Each row was made from one walk, in order. Every step used is in the known rows, and no mark comes twice. Write each row's walk.
In the rows, zero is written as 128.
Known rows:
J/H: [124 139 149  95 129  89  74 131 147 138 117 140 176 149 138 160 100  99
 140]
R/Z/T: [116 140 123 123 167  54  77 116 142 145  99 157 148 129 129 191 115 101
 123]
B/J/H/Z/T: [ 96 133 135 106 158  74  86 141 159 115 145 149 155 105 175 167 108  94
 175]
T/J/H: [120 140 155 101 130  82  79 141 149 148 144 132 178 128 140 164  93 107
 164]
J/H/Z/T/X: [113 135 122 113  99  73  74 139 136 136 149 160 146 114 169 202  99  91
 124]
B/Z/T/J/H: [113 130 138 111 159  71  78 133 146 149 150 137 157 113 156 177  98 101
 175]
J/H/Z/T: [101 136 131 100 133  72  83 123 142 124 131 145 159 134 169 175 104  91
 142]
J/H/Z/T/X/B: [127 139 104 115 119  71  91 116 142 123 159 140 144 124 175 216  93  93
  85]
J/H/Z: [110 145 144  91 115  83  78 130 147 131 122 130 170 152 149 158 101  97
 128]
B/Z/T/X/H: [139 131 113 108 116  75  71 126 138 121 155 161 129 111 158 189 105  95
 120]
X/B/Z/T: [121 139 104 115 178  58  83  91 147 134 123 120 149 142 149 188 111 100
  91]
H/Z: [ 99 152 136  94 116  64  69 116 143 137 114 120 164 144 141 158 113 101
 111]
E/Z/T: [103 137 116 111 150  58  72 122 137 121 123 145 153 124 149 174 110 100
 124]
R/G: [115 138 138  91 110  63  72 115 142 111 118 110 166 119 115 139 115  97
 120]
B/Z/T: [106 136 123 109 156  59  66 110 141 147 113 137 150 130 144 175 116  98
 131]
B/J/H/Z/T/X: [106 131 126 120 124  74  78 154 153 126 167 164 143  83 175 189 105  94
 159]
H/Z/T/X/B: [116 146  95 119 119  52  83 102 139 128 151 134 139 119 167 216 105  98
  65]
E/Z/T/J/H: [109 131 129 114 150  68  85 141 141 125 160 145 161 106 160 175  91 102
 166]
Z/T/X: [119 136 119 119 112  60  64 130 134 146 137 163 148 109 148 205 111  98
 117]

Which walk is each row?
[131 148 126  91  79  79  74 130 140 115 155 147 144 128 156 174 101  98
  95] : T/X/H/Z
[138 129 110 127 157  79  92 134 160 121 170 154 147  96 167 207  98  99
 133] : Z/T/X/B/J/H
[104 142 149  98 142  85  82 143 165 122 138 133 166 121 155 147 106 101
 162] : B/J/H/Z
[139 133 115 104 113  75  76 130 137 113 157 171 138 111 160 193 102  95
 122] : Z/T/X/H
[131 145 119 114 126  83  89 137 163 123 166 126 151 110 164 188  97 103
 105] : T/X/B/J/H/Z
[112 131 142 111 147  71  83 137 145 138 154 150 168 114 160 183  94 101
 177] : Z/T/J/H
[113 136 117 110 182  72 103 117 167 105 155 124 151 116 179 180 102  96
 139] : X/B/J/H/Z/T
[144 147 107 119 126  71  71 106 145 153 136 117 145 138 132 193 104 106
  63] : T/X/B/Z
[104 146 150  96 116  77  83 138 149 140 149 122 169 132 155 162  94 104
 151] : T/J/H/Z
[115 142  99 126 144  54  88 122 156 118 167 136 136  91 172 205 109 102
 101] : H/Z/T/X/B/J
[110 139 121  87 129  67  87 114 143  98 143 145 145 130 174 168 106  93
 128] : X/H/Z/T
[135 130  99 131 160  76  92 142 157 107 177 149 138  88 169 200  94 100
 118] : E/Z/T/X/B/J/H
[107 140 128  92 130  59  92 124 144 104 170 139 147 110 177 169  99 100
 152] : X/H/Z/T/J
[147 139 124 120 142  89  87 141 164 128 162 139 157 112 149 188  96 105
 116] : T/X/B/J/H
[118 140 109 120 177  51  89  99 149 143 152 109 150 122 155 191 102 108
 118] : X/B/Z/T/J
